Each row was made from one small tree. The marks that hang from a mark follow it in brackets, in alphabetical order. Every link used is in the known rows. Write each row's tree.
Known rows
perezos{mego{givi}}: [-3.70  1.39  1.17  0.35 -0.31  0.15  0.53  0.70  3.24 -0.27 -1.71 -1.28
 -1.49  3.28 -2.04  1.40 -0.43  0.59  3.86  0.32  0.31  0.55 -0.91]
tinel{piva}: [-3.48  0.46  2.06  0.10 -0.30 -0.79 -0.12 -0.21  3.32  0.40  0.62 -2.51
 -1.30  2.82 -0.89  1.12 -0.22  0.23  0.35  0.84 -0.23 -0.97 -0.11]
piva{venag}: [-4.21  0.84  1.47  0.41 -0.68 -0.32  0.44  0.34  2.04  1.20  0.71 -1.46
 -1.38  4.74  0.40  3.19  0.49  0.96  3.18  1.60 -0.65 -0.45  0.72]
fasu{ravof}: [-3.88  1.50  1.28  0.60  0.24  0.49 -1.15  0.23  2.19  1.01  0.92 -2.81
 -1.35  3.90 -1.34  1.36  1.52  0.36  2.41  1.08  0.92 -1.07  0.13]
mego{tinel}: [-2.87  1.48  1.06  0.79 -0.51 -0.45 -0.53  0.03  3.66  0.45  0.43  0.68
 -1.63  3.45 -1.18  0.76  0.32  0.87  3.80  0.55 -0.81 -0.91 -0.48]
perezos{mego{tinel{givi}}}: [-3.39  1.58  0.84  0.57 -0.46 -0.03 -0.93  0.36  3.31  0.22 -1.62 -1.23
 -1.44  3.34 -2.25  1.06 -0.58 -0.31  4.36  0.30  0.47  0.35 -0.95]
tinel{fola givi piditap piva}: [-3.33  1.06  1.13 -0.62 -0.54 -1.66  1.97 -1.19  3.66 -1.05  0.86 -5.26
 -0.02 -1.12 -3.16  0.59 -0.23  3.61 -0.88 -0.49  1.57 -1.55 -1.09]
ravof{perezos{mego{tinel}}}: [-3.54  1.24  1.26  1.30 -0.57 -0.30 -1.84  0.39  3.17  0.46 -0.75 -0.57
 -1.48  2.57  1.08  1.97 -0.12  0.29  4.19  0.84 -0.24 -0.75  1.14]
tinel{fola piva}: [-3.48  0.46  1.56 -0.38 -0.86 -1.27  0.71 -0.41  3.41 -0.29  1.04 -3.44
 -0.82  0.35 -1.46  0.84 -0.05  2.69  0.09 -0.24  1.14 -1.05 -0.85]
tinel{fola geven givi{mego}}: [-4.34  0.97  0.22 -0.07 -0.72  1.47  1.41 -0.27  3.17 -0.87  1.93 -4.19
 -0.10 -2.31 -3.71  0.32 -0.21 -3.22  3.64 -0.89 -1.49 -1.57 -0.66]
tinel{fola geven piditap piva}: [-3.44  0.84  1.14 -1.42 -0.43 -1.56  1.79 -0.92  3.49 -1.33  0.71 -5.22
 -0.36 -0.87 -2.29  1.76  0.10  2.87 -1.43 -0.29 -0.15 -1.64 -0.19]
perezos{mego{givi tinel}}: [-3.04  1.77  1.00  0.38 -0.36  0.04  0.55  0.58  3.16 -0.59 -1.76  0.19
 -1.53  3.45 -2.01  1.40 -0.40  0.66  3.99 -0.02  0.38  0.44 -1.09]
ravof{perezos}: [-3.90  0.75  1.50  1.54 -0.46 -0.57 -1.30  0.11  3.53  0.85  0.78 -1.02
 -1.29  1.84  1.37  1.55  0.27  0.01  3.82  1.26 -1.23 -1.63  1.48]
ravof{mego{tinel} perezos}: [-3.22  0.85  1.42  2.05 -1.12 -0.80 -1.89  0.52  2.79  0.08  0.73  1.06
 -1.22  0.98  0.66  2.00  0.48  0.84  4.22  1.32 -2.03 -1.90  3.45]
tinel{geven piditap piva}: [-3.42  0.87  1.67 -0.96  0.12 -1.13  0.98 -0.73  3.37 -0.62  0.25 -4.29
 -0.88  1.63 -1.69  2.05 -0.03  0.45 -1.19  0.80 -1.48 -1.53  0.57]
givi{mego{perezos}}: [-4.02  1.72  1.30  0.98 -0.82  3.33 -0.50  0.09  2.92  0.71  0.92 -1.08
 -1.83  3.47 -1.54  0.38 -0.01 -0.42  4.17 -0.30 -1.22 -0.26 -0.09]
fasu{ravof{mego{givi tinel} perezos}}: [-3.27  1.57  1.20  1.47 -0.08  0.19 -0.77  0.41  1.25 -0.20  1.15 -0.25
 -0.98  1.73 -0.35  2.34  1.70  0.17  2.59  1.10  0.09 -1.90  2.39]
tinel{fola geven}: [-4.10  0.63  0.49 -0.33 -0.67 -0.81  0.87 -0.22  3.78 -0.40  1.08 -3.12
 -0.69 -0.86 -2.22  1.12  0.30 -0.37  3.00 -0.03 -1.25 -1.26 -0.56]
mego{givi perezos tinel{geven piditap}}: [-2.47  2.33  0.26  0.13  0.05 -0.50  3.33 -1.56  3.27 -1.40 -0.14  2.18
 -1.13  1.18 -2.45  1.56  0.41 -1.45  2.06 -0.34 -1.74 -0.56 -1.20]
perezos{mego{givi tinel{piditap}}}: [-2.89  2.10  0.96  0.18 -0.27  0.01  0.79  0.45  3.28 -0.84 -2.02 -0.35
 -1.50  3.57 -2.14  1.50 -0.26  2.54  3.37 -0.07  0.59  0.33 -0.97]
mego{givi tinel{geven piva{venag}}}: [-2.58  1.14  1.14 -0.27 -0.02 -0.78  3.35 -0.41  1.96 -1.37  0.79  0.99
 -0.79  1.87 -1.13  2.82  0.14 -2.47  0.53  0.29 -1.48 -1.22 -0.24]
perezos{mego{tinel{piva{venag}}}}: [-3.27  1.35  1.35  0.04 -0.57 -0.21 -0.70  0.46  2.41  0.23 -1.59 -1.36
 -1.63  4.52 -0.82  2.29 -0.47  1.00  2.46  0.49  0.92  0.50 -0.37]
givi{mego}: [-3.99  1.47  1.54  0.86 -0.79  3.27 -0.82  0.93  3.08  0.51  1.19 -1.99
 -1.72  3.65 -1.38  0.29 -0.01  0.88  4.38 -0.05 -1.31 -0.80  0.38]
piditap{tinel{geven}}: [-3.70  1.18  1.54  0.89 -0.14 -1.16  1.31 -1.42  3.77 -0.35  1.13 -2.92
 -0.96  2.87 -1.89  1.11  0.31 -1.70  3.40  1.14 -2.28 -1.26  0.07]
fasu{ravof{mego perezos}}: [-3.92  1.18  1.45  1.49 -0.19  0.24 -2.07  0.51  1.52  0.65  1.16 -2.02
 -1.08  2.20 -0.04  2.26  1.65  0.39  2.73  1.52  0.09 -1.79  2.81]

Which tree is each row?
[-3.46  1.95  0.86  0.71 -0.76  3.24 -0.16 -0.16  2.70  0.10  1.01  0.07
 -1.73  2.91 -1.73  0.71  0.05 -2.02  4.05 -0.58 -1.93 -0.52 -0.10]
givi{mego{perezos tinel{geven}}}
[-3.70  0.78  1.18 -1.67 -0.64 -1.58  2.52 -0.83  2.13 -1.03  0.90 -5.22
 -0.28  0.20 -1.12  3.48  0.33  3.05 -1.84  0.17  0.05 -1.47  0.46]
tinel{fola geven piditap piva{venag}}
[-3.15  1.25  0.56  0.50 -0.15 -0.62  0.44 -0.51  3.52 -0.13  0.79 -0.33
 -0.87  1.14 -2.41  0.90  0.00 -3.71  3.65  0.51 -1.97 -1.35 -0.58]
mego{tinel{geven givi}}
[-2.28  1.69  0.65  0.12 -0.50 -0.92  3.47 -1.63  2.90 -1.39  0.50  2.05
 -0.92  0.07 -2.13  1.03  0.08 -0.24  0.65 -1.18  0.55 -0.38 -2.14]
mego{givi perezos tinel{fola piva}}
[-2.90  0.92  0.60 -0.28 -0.43 -1.32  1.34 -0.93  3.17 -0.94  1.21 -1.75
 -0.37 -0.87 -2.60  0.96 -0.18 -2.31  1.16 -0.35 -0.49 -1.56 -1.03]
mego{tinel{fola geven givi piva}}
[-3.63  0.40  1.16 -0.17 -0.61 -1.43  1.49 -0.94  3.38 -0.54  1.39 -4.12
 -0.09 -1.35 -2.86  0.29 -0.48 -0.20  0.22 -0.37  1.12 -1.34 -1.37]
tinel{fola givi piva}
[-3.08  1.63  0.42  0.57 -0.33 -0.42  0.35 -1.33  3.36  0.29  0.18  1.45
 -1.55  2.11 -1.55  1.34  0.27 -3.49  3.28  0.22 -1.83 -0.36 -0.85]
mego{perezos tinel{geven}}
[-2.93  1.42  0.81  0.50 -0.43 -0.79  1.30 -1.75  2.19  0.33  0.53  0.71
 -1.06  2.47 -1.22  1.92 -0.17 -3.28  1.03  0.27 -0.11 -0.29 -0.99]
mego{perezos tinel{givi piva{venag}}}
[-3.86  1.42  1.37  1.11 -0.20  0.52  1.71 -1.44  3.36 -0.65  1.74 -3.62
 -0.57  1.83 -2.96  0.51 -0.08 -3.64  3.79  0.55 -2.42 -1.47 -0.06]
piditap{tinel{geven givi{mego}}}
[-4.09  1.43  0.99  1.12 -0.49  2.10  0.26 -0.41  3.19  0.42  1.12 -1.93
 -1.02  1.60 -2.79 -0.11 -0.35 -2.99  4.20 -0.06 -1.16 -0.69 -0.63]
tinel{givi{mego{perezos}}}
[-3.44  1.70  1.17  0.58 -0.70  3.10 -0.51  0.68  2.85 -0.07  1.26 -0.82
 -1.62  3.10 -1.66  0.64  0.04 -0.73  4.25 -0.31 -2.00 -1.07  0.34]
givi{mego{tinel{geven}}}
[-2.95  1.69  0.20 -0.16 -0.50 -1.09  1.31 -0.84  3.80 -0.91  0.72 -1.78
 -0.48 -0.44 -3.07  0.83  0.24  0.74  2.67 -0.33 -0.76 -1.56 -0.90]
mego{tinel{fola geven givi piditap}}
[-2.50  2.04  0.60  0.90 -0.24 -0.27  2.60 -1.20  3.23 -0.67  0.11  3.40
 -1.43  2.11 -1.88  0.96  0.29 -1.62  3.11 -0.33 -0.84 -0.14 -1.68]
mego{givi perezos tinel}
[-3.36  0.98  1.62  0.65 -0.48 -1.85  2.33 -2.04  3.63 -0.84  1.68 -4.26
 -0.21  0.71 -2.76  0.31 -0.18  0.15  1.23  0.16  0.32 -1.40 -1.03]
piditap{tinel{fola givi piva}}
[-3.95  1.27  0.08 -0.64 -0.41 -1.33  2.12 -1.05  3.99 -1.11  0.87 -4.94
  0.10 -2.38 -3.89  0.86  0.15  0.52  2.04 -0.30 -0.88 -1.75 -0.78]
tinel{fola geven givi piditap}
[-3.73  0.17  1.15 -0.98 -0.51 -1.33  1.34 -0.65  3.15 -0.87  1.23 -4.17
 -0.45 -1.10 -1.86  1.49 -0.11 -0.87 -0.29 -0.17 -0.53 -1.44 -0.45]
tinel{fola geven piva}
[-3.99  0.12  1.13 -1.22 -0.70 -1.35  2.04 -0.55  1.84 -0.61  1.45 -4.14
 -0.35 -0.04 -0.81  3.24  0.10 -0.72 -0.74  0.27 -0.33 -1.25  0.15]
tinel{fola geven piva{venag}}
[-3.52  1.65  0.91  0.81 -0.15  0.39 -1.08 -0.17  1.46  0.37  0.77 -1.02
 -1.27  2.57 -2.08  1.95  1.61 -1.16  2.43  0.97 -0.20 -0.99  1.30]
fasu{ravof{mego{perezos tinel{geven}}}}
[-3.22  1.33  0.92  0.03 -0.66 -0.48 -0.27  0.06  3.09 -0.38 -1.30 -2.17
 -1.11  1.91 -2.37  1.13 -0.72  0.66  2.54 -0.30  1.48  0.21 -1.28]
perezos{mego{tinel{fola givi piva}}}
[-3.35  2.09  1.07  1.03 -0.86  3.26 -0.50 -0.04  2.82  0.39  0.90  0.43
 -1.89  3.60 -1.51  0.35  0.08 -0.28  4.26 -0.60 -1.12 -0.33 -0.29]
givi{mego{perezos tinel}}
[-3.18  1.29  1.12  1.42 -1.11 -0.48 -0.76 -0.20  2.93  0.23  0.15  1.53
 -1.58  1.99 -2.01  1.23  0.39  0.22  3.88  0.80 -1.65 -0.48  1.35]
ravof{mego{perezos tinel}}
[-4.00  1.50  1.21  0.95  0.20  0.49 -2.05  0.40  1.77  0.83  0.06 -2.92
 -1.31  3.36  0.24  2.22  1.23  0.00  2.74  1.13  1.36 -1.00  1.15]
fasu{ravof{perezos{mego}}}
[-2.82  2.22  0.03  0.42 -0.71 -0.90  1.38 -1.87  3.77 -0.31  0.24 -0.01
 -0.90  0.37 -2.89  0.40  0.26  1.36  2.66 -0.74  0.46 -0.48 -1.82]
mego{perezos tinel{fola givi piditap}}
[-2.86  1.53  1.27  0.13 -0.28 -0.19  0.79  0.39  2.83 -0.88 -1.66 -0.31
 -1.44  3.30 -1.88  1.56 -0.60  0.46  2.32 -0.07  0.72  0.38 -1.06]
perezos{mego{givi tinel{piva}}}
[-3.13  1.63  1.62  0.60 -0.79  2.91 -0.58  0.61  2.66  0.04  1.22 -0.93
 -1.67  3.69 -1.30  0.53 -0.12  0.75  2.85 -0.41 -0.87 -0.98  0.23]
givi{mego{tinel{piva}}}
[-3.48  1.72  0.90  1.14 -0.18  0.32 -1.03 -0.25  1.52  0.53  0.84 -0.98
 -1.15  2.47 -2.33  1.54  1.48 -0.94  2.65  0.88  0.43 -0.97  1.00]
fasu{ravof{mego{perezos tinel{givi}}}}
[-3.60  1.01  1.14 -0.87 -0.70 -1.63  2.67 -1.12  2.34 -0.73  1.04 -5.22
  0.10 -0.03 -2.07  2.29 -0.03  3.74 -1.25 -0.04  1.69 -1.32 -0.43]
tinel{fola givi piditap piva{venag}}
[-3.71  1.60  1.15  1.00 -0.06  0.44  0.00  0.00  1.50  0.13  0.76 -1.01
 -1.16  2.42 -2.18  1.83  1.60 -0.31  2.31  0.90  0.25 -0.86  1.04]
fasu{ravof{mego{givi perezos}}}
[-3.89  0.33  1.14 -0.39 -0.83 -1.44  2.22 -0.83  2.04 -0.29  1.59 -4.14
  0.02 -0.34 -1.76  2.07 -0.26 -0.11 -0.08  0.03  1.31 -1.15 -0.70]
tinel{fola givi piva{venag}}
[-3.43  1.73  1.00  1.05 -0.23  0.42 -1.30 -0.05  1.53  0.60  0.75 -0.76
 -1.39  3.11 -1.90  1.73  1.65  0.06  2.58  0.96  0.38 -0.89  1.17]
fasu{ravof{mego{perezos tinel}}}
[-3.30  2.03  1.14  0.39 -0.66  3.00 -0.27  0.53  2.96 -0.25  1.00 -1.34
 -1.58  3.23 -1.86  0.75  0.19  1.08  3.70 -0.34 -1.82 -1.17  0.50]
givi{mego{tinel{geven piditap}}}
[-2.79  1.89  0.47  0.23 -0.68 -1.05  0.92 -0.67  3.97 -0.47  0.58 -1.25
 -0.72  0.57 -2.72  0.34  0.29  3.23  2.95 -0.38  0.40 -1.28 -1.15]
mego{tinel{fola givi piditap}}
[-3.19  1.60  0.18  0.72 -0.19 -0.58  0.90 -1.70  3.30  0.05  0.40  0.96
 -1.05  0.87 -2.52  0.94 -0.02 -5.53  3.36  0.13 -1.86 -0.57 -1.23]
mego{perezos tinel{geven givi}}
[-3.20  2.43  1.09  0.77 -0.81  3.15 -0.27 -0.16  2.94  0.20  0.64 -0.14
 -1.86  3.78 -1.63  0.48  0.19  1.54  3.67 -0.65 -0.93 -0.41 -0.15]
givi{mego{perezos tinel{piditap}}}
[-3.00  1.78  0.46  1.09 -0.40 -0.44  0.48 -1.52  3.48  0.48  0.32  1.44
 -1.31  1.93 -2.20  0.46 -0.01 -3.03  3.61  0.07 -0.70 -0.28 -1.50]
mego{perezos tinel{givi}}
[-2.85  1.42  1.10  0.76 -0.69 -0.68  1.27  0.33  2.90 -1.29  0.32  0.83
 -1.01  0.87 -2.72  1.68  0.49  1.26  3.06  0.66 -2.47 -1.40  1.71]
ravof{mego{givi tinel{geven piditap}}}
[-3.80  1.89  0.62  0.02 -0.92  1.32  1.36 -0.30  3.67 -0.79  1.22 -4.52
 -0.39 -0.62 -3.69 -0.11  0.03  4.20  2.93 -1.06  0.57 -1.38 -0.79]
tinel{fola givi{mego} piditap}
